Each row was made from one walk, in order. Every step used is in the known rows, and no mark comes twice. Write each row's walk.
In the rows, 128 means zero.
Known rows
p, r: [129 132  83 155  91 119 137 120 134 148 120 105 146  89 102 152 104 130
 136]
q, j, r, d: [110 122  91 127  99 117 189 113 168 115  52 106 119  96 148 142  81  95
 124]
q, r: [105 158  98 144  96  87 146 144 159 131 114 111 128  66 133 151 123 131
 159]
d, p: [109 113  96 133 110 152 180 121 139 121 127 103 123  73 108 167  93  99
 163]
d, j, q, p: [ 97 144 134 122  76  83 145 118 157 120 252 119  93 123 109 148 118 154
 132]
r, y: [128 145  62 133 102 123 142 124 142 119 146 111 156 149 117 155 105 131
 101]
q, j: [ 99 116  74 139  92 120 144 106 153 120  71 104 130 114 127 147 111 132
 103]
d, p, r, q, j: [ 93 107  80 138 103 117 131 106 132 145  67 101 139  70 123 158 108 116
 108]
j, y: [ 93 123 118 147 109 115 166 122 147 142 150 109 124 127 132 143 140 125
 119]
d, j, y: [ 94 131 110 141  98  93 166 120 165 138 169 105 123 151 137 137 148 134
 130]
y, p, r, q, j, d: [111 119  72 145  93 114  99 104 165 151  83 119 146  97 110 159 100 146
  84]
d, j, y, p: [104 128  87 152 103  83 139 113 174 157 164 108 153 136 129 139 101 143
 145]
q, r, y: [122 166  69 135 100 107 139 142 147 122 132 110 157 117 123 154 111 137
 135]
y, p, r, d, j: [121 136  71 139  81  85 154 111 171 133 136 109 138 149 132 134  76 127
 163]
y, p, r, d, j, q: [129 128 111 126  69  79 157 106 173 126 141 106 118 135 108 134  73 111
 150]
q, p, r: [113 142 102 150  89 117 133 124 126 149 189 114 131  88  98 154 108 155
 144]
d, j, y, p, r: [122 133  83 162  93  99 131 116 149 169 142 102 163 111 104 142  94 144
 159]
p, r, y: [139 147  58 142  97 129 133 125 129 133 136 105 170 137 100 155  96 135
 117]
j, q, p: [ 97 138 141 126  85  98 146 119 145 122 238 121  94 105 105 153 115 147
 126]
j, r, d: [115 128 100 129 102 114 193 120 168 119  80 110 117  94 145 145  82  91
 128]

Write each row's walk
[126 122  88 148  99 146 160 121 126 143 114  98 143  66  89 162  88 114
 171]
d, p, r
[128 139  55 147 105 104 122 116 158 144 146 112 176 133 115 153  72 140
 124]
r, y, p
[112 135  80 129  83  88 167 113 176 116 139 112 119 158 145 135  93 119
 143]
r, d, j
[130 155  79 131  84 112 132 125 134 128 197 109 152 149  93 151  99 154
 128]
d, j, q, p, r, y
[112 141  87 133  79  90 158 115 163 126 167 113 121 150 131 135  89 135
 158]
q, p, r, d, j
[ 96 118  86 155 108 102 138 108 163 157 122 107 155 120 127 141  94 140
 129]
q, j, y, p
[109 121 116 124 104 142 200 128 145 115 104 106 110  66 119 154  60  82
 200]
j, q, r, d, p
[107 122  87 150 112  81 105 115 134 177 127 111 156  62 121 161 106 116
 104]
y, p, r, q
[133 132  73 162  94 107 123 116 143 164 124 106 165  89  98 150  78 137
 150]
y, p, r
[132 122  85 149  95 152 148 121 136 144 110 105 143  68  82 165  86 123
 160]
j, d, p, r
[ 94 112  77 141 100 105 121 105 135 147  69 104 141  82 128 153 116 124
  91]
p, r, q, j
[107 150  84 129  82  76 165 125 178 118 133 112 120 138 149 134  97 123
 164]
q, r, d, j
[128 128 116 123  67  84 165 109 169 118 141 106 109 138 109 135  86 107
 140]
p, r, d, j, q
[103 117  78 137  94 117 110 107 166 136  87 121 130 104 117 160 116 139
  71]
r, q, j, d
[121 136  78 134  80  92 161 113 167 126 135 109 128 149 134 135  88 121
 152]
p, r, d, j
[ 96 113  73 144 102 100 112 103 141 155  70 104 151  81 125 153 105 127
  98]
y, p, r, q, j
[104 104  87 129 106 154 153 113 151 127  97 109 124  71 104 171  93 111
 132]
r, q, j, d, p
